Each row comes from the steps of one walk. Every step used is in the known rows, and no mark comes twice. Write the walk behind each row, first mark first.
Known rows
fanu > tuzu: -9,-12,-1,-11,-11,2,0,-4,3,-1,0,-6,-2,3,-4,4,16,15,-11,-6,-1,-7,8,3,8,-4,-1,-12,5,1,-16,-6,-11,1,-1,1,14,1,6,-4,4,-5,-3,-5,9,-8
kozape > gabav: -8,3,-3,8,12,-1,-4,-6,17,2,-2,-3,0,5,-3,5,-20,23,-1,3,-4,-6,-9,6,2,0,0,9,10,-9,6,4,8,0,3,2,2,-3,11,-3,-2,5,2,1,5,12
gabav > lupal: -7,10,-8,10,-9,0,3,18,-7,4,7,-5,1,4,-7,3,1,9,-3,-2,4,7,7,-7,-2,-1,1,-8,4,6,-13,-9,-1,7,6,2,0,5,-14,5,-6,-7,-1,10,-2,-10
fanu > gabav: 1,-2,4,1,3,-5,-6,3,7,-3,-7,-1,1,0,-10,1,-2,23,-1,10,7,4,-11,-7,8,3,-1,8,11,2,5,-4,-2,7,-7,-2,-5,-4,11,-3,4,5,1,-11,3,-8
tuzu > fanu: 9,13,-5,6,-8,-2,3,-4,1,-3,-1,8,-1,-8,0,-1,7,-19,9,2,5,-2,1,1,7,-5,-2,3,0,2,4,1,1,-13,2,8,-17,-5,14,-3,2,11,0,-5,-3,2
lupal > kozape: 5,-13,6,-10,1,-4,3,-20,15,-2,0,0,4,2,7,-10,16,4,6,1,-8,3,2,-3,-6,-8,2,-2,-4,-7,6,3,0,-3,4,-1,-5,5,4,0,1,-9,3,8,-7,5
gabav > kozape: -1,-6,19,-3,-14,0,5,11,3,6,-4,-8,4,-1,-3,-1,8,7,3,-7,6,6,-2,5,2,4,-1,-11,-8,-7,-9,-2,-2,2,6,0,4,6,1,3,-6,-10,-4,-10,0,-8
rekeg > gabav > fanu > tuzu: 3,0,-4,-7,-3,8,-2,-2,12,7,-11,3,-5,6,-7,4,-1,40,-8,-7,-8,1,15,3,11,-9,-3,-7,17,-3,-38,11,0,3,4,1,4,-12,20,-5,4,8,-5,-28,-1,-31
sodubun > gabav > kozape > budes: -3,-7,21,21,19,-2,1,12,24,21,-27,-8,6,1,0,2,3,20,-3,10,1,8,-18,5,15,9,4,-5,10,-16,8,-14,3,5,18,-1,2,-11,15,5,-9,-2,2,-19,-10,6
sodubun > gabav > lupal > kozape > budes: -5,-3,0,24,23,-4,2,-3,26,14,-14,-4,6,9,2,-4,12,25,-1,14,-9,11,-9,-10,3,-3,8,-2,17,-12,9,-15,5,7,22,1,-7,-3,2,6,-7,-3,8,9,-17,4
tuzu > fanu > gabav > lodeku: 11,40,1,10,-1,-7,-3,7,-6,-2,-18,5,-2,-5,-11,-3,4,17,8,6,9,4,-10,-13,7,5,-6,0,14,1,12,-1,14,-1,-8,-1,-14,-11,23,-7,3,18,3,-21,3,-23
kozape > budes: -1,-3,-4,12,25,4,-3,-2,7,9,-11,2,-2,1,10,3,-5,-3,-4,5,-5,-3,-7,2,2,1,3,-3,4,-9,8,-7,3,1,12,1,10,-9,10,7,-1,9,3,-4,-2,12
kozape > lupal: -5,14,-4,14,8,4,0,-9,1,-1,5,-4,-3,0,8,2,-1,-19,12,8,-2,1,7,-11,-9,10,5,-5,3,4,6,-11,-3,1,10,-1,-1,-8,-6,2,-4,7,2,-3,-3,5
mifu > kozape > budes: -3,-23,-15,6,24,3,2,-14,7,12,-12,-2,-3,9,11,10,16,-7,-3,-2,2,-6,-19,7,4,-7,3,-3,4,-18,12,1,-3,-4,18,6,5,-16,22,7,1,0,4,2,-5,15
fanu > gabav > rekeg: -2,-5,12,3,-6,-2,-7,20,3,2,-11,-6,3,2,-12,-4,4,13,1,8,18,12,-15,-12,13,8,-5,2,10,13,-7,-8,-1,17,-2,3,1,7,-7,-2,6,6,-1,-16,-1,-18
gabav > lupal > kozape > tugo > gira: -17,-24,-8,13,-8,4,-4,-1,12,-1,5,-6,-3,5,-28,-4,24,-14,10,5,-11,0,3,-33,-9,-6,7,-17,7,3,16,-1,12,4,8,6,-15,23,-2,4,-7,-14,5,12,-15,10
gira > tugo: -2,2,-11,2,-2,1,4,1,-6,-7,-11,-5,2,-1,-14,6,-9,-8,-5,-2,-4,-4,11,-7,-3,3,-1,9,7,1,13,-11,-3,6,-6,0,-12,-3,-12,3,-3,-4,1,-4,1,8
lupal > kozape > gabav: -6,-11,8,-2,11,-5,-1,-26,29,0,-3,-2,3,9,3,-6,-6,25,4,4,-11,-4,-6,1,-5,-8,2,9,4,-19,13,8,8,-3,7,1,-5,3,12,-3,-2,-2,5,9,-1,15
lodeku > lupal: -5,2,-10,6,-10,0,7,1,-11,6,3,-4,1,4,-1,10,-3,12,1,-1,9,3,-3,-5,-7,5,1,1,8,14,1,-14,-3,0,4,-4,-2,-16,-5,-1,2,1,3,11,-2,-13
tugo > gira: -7,-5,-5,3,3,6,-7,5,-5,5,-7,1,-6,-5,-10,-5,16,-7,8,7,-4,-2,-9,-19,-3,-1,2,-17,6,-5,27,6,4,2,-2,1,5,14,2,-1,1,2,-1,-8,-5,1
sodubun > gabav > kozape > mifu: -13,-1,21,15,-4,3,-1,10,22,12,-25,-7,5,5,-20,6,3,24,1,-4,4,11,-21,-8,22,7,2,-13,16,-4,-2,-16,4,-3,10,-6,-9,-15,16,1,-1,2,-1,-11,-10,-4
fanu > gabav > kozape: 0,-8,24,-3,-8,-5,-1,15,10,3,-12,-8,4,-1,-11,-1,6,27,0,3,14,11,-12,-2,10,8,-2,-1,4,-3,-2,-6,-3,9,0,-2,-2,0,12,1,-1,-4,-3,-18,0,-16
rekeg > gabav > kozape > lupal: -5,11,7,13,-3,5,2,-4,22,4,2,-4,-1,3,11,6,-4,12,13,1,-1,2,0,6,-14,7,6,-6,6,-8,-8,-7,4,0,16,2,-6,1,6,0,-6,3,-2,-23,-12,-15
rekeg > gabav > kozape: 1,-5,11,-1,-8,2,2,6,18,6,-2,-2,3,2,1,4,-3,30,2,-6,1,0,-6,16,-4,-2,1,0,1,-14,-15,7,5,0,6,2,-4,6,11,0,-2,-1,-3,-19,-9,-18
mifu > kozape: -2,-21,-11,-7,-2,-1,5,-10,0,2,-1,-3,-1,7,0,7,22,2,1,-6,6,-2,-12,5,-2,-7,-1,0,-2,-10,3,8,-5,-5,5,4,-3,-7,11,0,2,-10,1,5,-3,4
kozape > lupal > gabav > lodeku: -1,27,-10,23,28,-1,-2,1,-2,8,-15,-2,-5,1,14,-2,1,21,9,11,-12,8,2,-15,-4,14,1,-14,7,-4,12,-18,23,10,13,-9,-3,-7,5,-8,-6,8,3,-13,-12,-13
rekeg > gabav > sodubun: 5,20,1,7,8,3,2,8,2,11,5,6,-1,11,-2,13,-8,22,4,-1,-9,2,0,-1,-1,-5,5,2,5,-2,-25,10,5,-3,5,1,-7,-12,5,-2,-2,2,-1,-14,-7,-10
rekeg > gabav > lodeku > budes: -1,28,-15,4,4,3,-2,15,-7,14,-15,4,0,8,-1,5,-6,40,-6,-5,-4,-4,-11,10,-8,7,-1,-3,6,-4,-11,1,32,-2,5,-1,-4,-12,6,-2,4,13,8,-15,-17,-41
tuzu > fanu > gabav: 10,15,0,6,-6,-8,-3,2,7,-5,-9,7,0,-9,-10,-1,5,3,8,10,12,3,-11,-5,17,-1,-4,13,13,3,7,-2,-3,-6,-5,5,-21,-9,25,-6,6,18,1,-15,1,-5
lodeku > gabav > fanu: 9,7,-3,-5,3,2,-2,6,4,9,-26,1,0,0,-10,-8,-17,34,2,4,1,12,7,-12,2,-2,-6,8,-3,-2,-19,5,12,-3,11,-7,-7,-37,9,0,-2,5,-1,-24,-8,-23
rekeg > gabav: 4,0,-7,1,2,2,-2,-6,14,-1,2,6,-2,2,4,6,-10,23,0,1,-6,-6,-7,9,-4,-5,2,12,10,-4,-6,8,7,-1,1,2,-9,5,13,-4,5,6,0,-12,-7,-13
sodubun > gabav > rekeg: -4,-4,11,13,-2,-1,-4,21,10,9,-14,-7,7,1,-7,-5,8,12,1,9,10,12,-18,-6,14,8,-3,4,12,8,0,-9,5,12,5,2,-6,4,-14,-4,1,1,0,-14,-10,-9

Which walk is each row?
7,8,1,4,-17,-12,3,-5,16,-5,-1,2,3,-2,-10,-8,21,13,10,10,9,10,-2,-15,6,-10,-1,5,12,2,0,-7,-3,-2,6,5,-26,-1,14,-1,2,3,4,4,-8,-13	tuzu > fanu > gabav > lupal > kozape
-5,12,-15,10,-8,3,1,13,7,3,11,1,-1,6,-5,8,-8,32,-1,-2,-3,1,0,2,-6,-6,3,3,14,-2,-21,-1,8,5,7,4,-9,7,-6,1,-1,1,-1,-2,-8,-21	rekeg > gabav > lupal
0,-16,-10,6,-3,-1,7,9,-3,19,-22,-3,-3,6,-5,8,6,40,-12,2,3,12,15,-11,18,2,-5,-13,14,8,-28,-19,-3,8,15,-7,2,-30,11,-8,1,4,-4,-8,-7,-34	lodeku > lupal > gabav > fanu > tuzu
17,-5,1,9,19,-5,-2,9,5,12,-25,7,-1,-1,1,-6,-5,21,-2,8,-5,17,10,-7,20,0,-6,-3,3,-4,-12,3,10,8,12,-6,-11,-15,12,-6,-3,7,-4,-11,-15,-12	lupal > gabav > fanu
-1,-3,5,-7,-5,7,1,5,0,6,-16,-3,-4,3,-10,-3,7,10,-8,-7,0,7,22,-10,15,-2,-5,-16,6,2,-28,4,-8,5,4,-3,14,-14,9,-2,-2,0,-7,-16,5,-19	gabav > fanu > tuzu
-4,-1,4,-1,-8,-10,0,0,14,-3,1,-5,5,7,-12,-5,13,30,-1,8,4,14,-2,-17,0,-6,1,1,11,-1,-3,-8,-3,10,4,-1,-10,4,1,2,0,-8,3,9,-6,-14	fanu > gabav > lupal > kozape
-5,-3,-1,19,14,1,-2,8,7,10,-12,-5,0,-1,15,-3,10,-5,10,15,1,11,-4,-11,8,13,-1,-9,3,7,-8,-24,8,13,21,2,-6,6,-16,-6,-1,9,0,-9,-18,-5	kozape > lupal > gabav > rekeg
-6,7,19,20,1,1,2,5,23,8,-11,-13,5,-2,-1,0,7,7,15,11,3,12,-5,-5,3,18,5,-6,9,-4,10,-18,-1,5,16,-3,-8,-12,-5,0,-11,-5,0,-16,-13,-2	sodubun > gabav > kozape > lupal
-16,2,-4,4,-9,3,2,-8,12,3,0,-4,0,15,-13,-2,12,9,2,-9,-6,7,1,-21,2,-10,5,-20,9,0,-13,-11,3,-4,15,-3,-9,-1,2,7,2,0,3,22,-12,-3	gabav > lupal > kozape > mifu
-9,8,-3,21,-5,-4,0,17,6,7,0,-7,5,3,-12,3,2,23,-3,8,4,12,-6,-8,7,4,2,3,17,4,-3,-13,3,8,6,-1,-11,-2,-14,-1,-6,-7,1,2,-7,-12	sodubun > gabav > lupal
3,-23,15,5,1,-7,3,12,12,10,-17,-4,4,-2,5,-2,7,25,-2,3,1,10,-6,9,14,4,-2,-9,-6,-12,-11,-10,6,6,12,-2,-4,5,10,-5,-5,-7,-5,-11,-11,-7	lupal > gabav > kozape
-6,13,1,11,-15,-6,0,-9,19,-2,-10,4,0,7,-22,-3,19,9,10,2,9,10,-10,-23,15,-12,0,-8,20,3,0,-14,0,-9,9,2,-30,-14,28,1,8,16,4,8,-11,-10	tuzu > fanu > gabav > lupal > kozape > mifu
2,-21,4,8,8,-3,-2,17,5,11,-16,-2,3,1,4,-6,9,15,-3,7,4,10,-10,0,14,4,-5,-5,1,2,-14,-12,10,13,12,4,-4,9,-7,-7,2,2,-3,-7,-15,-10	lupal > gabav > rekeg
-7,12,-1,-1,13,-3,-1,-8,9,15,-21,-6,4,15,-1,-8,1,43,-2,-1,-8,-1,-9,-1,-9,4,-2,-3,0,-20,6,1,32,-5,12,-2,1,-11,10,0,-1,4,12,6,-13,-13	lupal > kozape > gabav > lodeku > budes
-15,-8,19,3,-11,7,0,7,10,10,-14,-6,0,7,-14,3,3,1,3,-15,6,4,-11,-5,12,2,2,-21,0,-3,-8,-10,1,-5,9,-4,1,-10,15,7,1,3,-3,-7,-3,-4	gabav > kozape > mifu
-5,-9,-1,-5,-6,2,-3,16,4,8,-16,-6,4,3,-6,-7,-1,28,3,1,7,4,-16,-5,-3,2,-5,10,-4,3,-22,-13,11,4,11,1,-1,-8,-10,-2,3,2,0,-19,-7,-19	lodeku > gabav > rekeg
-2,-37,13,17,0,-6,0,13,21,5,-13,-6,3,1,-12,7,3,6,-3,2,-4,2,-3,8,17,6,0,-1,-4,-2,-7,-12,13,5,13,1,-17,3,16,-6,-8,-10,-1,-9,-13,7	lupal > gabav > kozape > tugo
1,25,2,17,11,-2,-2,13,0,8,-19,-3,3,4,-9,-3,-2,33,1,6,-3,9,-10,-10,3,11,0,-2,16,-1,15,-4,18,7,-2,-7,-3,-6,2,-7,-4,-1,4,-15,-3,-18	sodubun > gabav > lodeku
-14,-4,23,5,-8,1,-5,9,18,6,-24,-7,1,8,-23,5,3,23,0,-6,13,9,-19,-13,19,5,1,-10,13,1,-6,-11,0,1,2,-5,-3,-13,26,4,5,12,-2,-15,0,-10	fanu > gabav > kozape > mifu
-11,-10,-3,2,1,-5,7,-24,17,6,2,-6,4,13,2,5,-6,42,9,4,-2,0,-7,-5,-15,-2,3,10,12,-5,14,-5,5,-3,12,-2,-9,-10,7,-3,-2,-1,8,21,-2,4	lodeku > lupal > kozape > gabav
-10,-11,1,-4,-2,2,7,-16,17,13,-15,-11,0,18,-9,4,2,52,-4,-4,-2,6,12,-12,1,-7,-2,-6,18,-3,-14,-3,-3,0,16,-5,8,-28,15,-4,-2,1,1,3,3,-16	lodeku > lupal > kozape > gabav > fanu > tuzu
-5,24,-8,12,1,-4,2,15,-18,7,-14,-6,1,7,-15,8,-5,43,2,3,13,11,-10,-20,-8,15,-2,1,21,16,13,-16,10,12,-6,-10,0,-20,5,-5,1,4,5,-9,4,-37	fanu > gabav > lodeku > lupal
-16,-16,3,3,-3,-1,5,-5,12,12,-4,-12,6,17,0,0,1,34,9,2,6,7,-15,-9,-13,1,0,5,11,3,0,-12,7,4,16,3,-1,-2,-11,-3,0,-3,6,12,-6,-5	lodeku > lupal > kozape > gabav > rekeg
-4,-13,10,-10,-16,0,3,11,12,9,-16,-9,5,0,-7,-4,0,37,0,-3,5,3,-10,4,-5,2,-3,3,-10,-13,-18,-11,6,-4,11,-4,-2,-16,9,0,-3,-9,-1,-23,-4,-16	lodeku > gabav > kozape
6,-17,1,-1,8,-1,0,5,7,13,-27,1,-4,3,-2,-2,11,31,-12,2,-6,10,18,-5,27,-3,-6,-15,8,-4,-28,-5,-1,9,10,-5,5,-16,18,-9,1,4,-7,-20,-6,-20	lupal > gabav > fanu > tuzu
-1,-4,-7,20,22,-2,-1,-9,11,5,-6,0,-3,-3,15,0,-2,3,10,17,-8,5,2,-9,2,7,4,-5,5,-1,4,-20,7,5,17,-2,-11,-6,3,-7,-2,10,2,-3,-16,4	kozape > lupal > gabav
-9,-20,18,10,-15,1,3,8,13,-1,-4,-9,3,3,-20,8,0,-14,3,-8,4,1,0,3,6,7,2,-2,-5,3,-6,-3,6,0,6,4,-7,2,6,3,-9,-12,0,-10,-2,6	gabav > kozape > tugo
2,9,-6,19,-11,-9,5,-8,7,-4,-15,0,3,4,-28,5,7,12,19,5,8,4,-6,-21,-4,6,0,6,19,14,23,-12,19,-6,0,-1,-35,-20,26,-8,1,9,12,-2,-5,-17	tuzu > fanu > gabav > lodeku > lupal > kozape > tugo
-5,-5,0,13,-4,-6,3,-5,5,-2,-14,-7,4,14,-27,7,4,33,8,5,3,8,-9,-27,-12,11,2,4,18,18,19,-12,20,7,-1,-8,-17,-16,14,-5,-2,-1,13,1,-2,-19	fanu > gabav > lodeku > lupal > kozape > tugo
-9,6,-15,4,15,0,0,-6,2,8,-12,-8,-3,15,-3,7,3,40,0,-9,-1,-6,-19,1,-5,-1,-2,-1,9,-23,14,12,18,-1,4,1,6,-14,20,-4,-4,-5,4,-1,5,-1	mifu > kozape > gabav > lodeku
-8,9,16,9,-7,4,5,2,7,6,0,-11,1,0,5,0,6,-15,13,1,5,9,6,-5,-8,13,4,-13,-5,-3,0,-14,-4,2,16,-1,0,-2,-6,4,-11,-6,-2,-9,-5,-1	gabav > kozape > lupal
-8,-9,6,-4,5,4,0,-25,20,1,-9,3,0,12,-5,-5,8,1,6,-7,-10,0,-7,-15,4,-9,5,-13,5,-4,3,-1,3,-11,9,-5,-7,-6,16,3,8,6,4,11,-9,8	lupal > kozape > mifu
-14,-46,-4,27,-7,0,1,19,8,15,-18,-9,-1,-2,-24,12,15,10,9,8,3,4,-14,-19,5,11,2,-18,9,6,20,-21,16,6,14,-1,-14,-1,13,-5,-8,-6,1,-6,-22,-2	lodeku > lupal > gabav > kozape > tugo > gira
12,31,8,11,0,-8,1,15,-3,6,-8,7,0,-1,-16,8,9,-1,13,9,10,8,-6,-15,17,-2,-2,2,9,4,-7,-1,-5,-7,0,4,-20,-29,20,-5,0,12,0,-16,-2,-9	tuzu > fanu > gabav > sodubun
-16,15,-8,14,4,-1,-2,10,6,5,6,-8,0,10,-10,8,-17,30,-6,0,1,-1,-2,-3,1,-2,1,3,13,-4,-7,-5,7,6,8,4,1,-3,-4,1,-9,0,1,12,3,0	kozape > gabav > lupal
-10,-46,7,21,1,0,-7,17,18,8,-21,-4,-3,-6,-22,2,17,2,7,8,-7,1,-12,-14,15,6,1,-19,3,-7,15,-7,19,7,11,3,-11,16,20,-6,-8,-10,-2,-16,-19,7	lupal > gabav > kozape > tugo > gira
-1,11,-7,0,-3,-2,11,-9,-12,9,-6,-6,3,12,1,-4,12,30,12,-5,-2,9,2,-17,-23,4,1,-11,4,4,10,-10,12,2,6,-9,0,-8,-4,-2,-1,-7,8,11,-5,-24	gabav > lodeku > lupal > kozape
-4,26,-13,9,-3,3,7,12,-25,11,-4,-6,0,7,-6,7,-3,23,2,-6,7,7,-2,-12,-17,12,-2,-10,8,12,7,-15,12,5,1,-9,7,-14,-7,-1,-2,-1,5,2,2,-28	gabav > lodeku > lupal
7,5,18,2,-20,-9,1,13,13,1,-17,0,3,-9,-12,-1,11,7,11,5,20,9,-11,1,14,3,-5,2,5,-5,3,-5,-4,-4,0,5,-17,-9,25,-3,-1,6,-2,-22,0,-13	tuzu > fanu > gabav > kozape
-13,-23,-7,15,3,7,-11,6,5,-3,-6,0,-7,-3,-26,5,7,-25,9,5,-9,-9,-7,-22,2,2,4,-10,8,5,27,5,13,0,-2,5,-9,10,8,-1,-2,0,3,-7,-6,15	kozape > tugo > gira
5,10,-7,10,20,-5,-2,10,-7,9,-20,1,-1,1,7,-4,2,30,-4,4,-9,5,-5,-4,6,6,-4,-9,2,-6,2,-7,23,10,3,-8,0,1,8,-9,-2,1,1,-9,-8,-17	lupal > gabav > lodeku
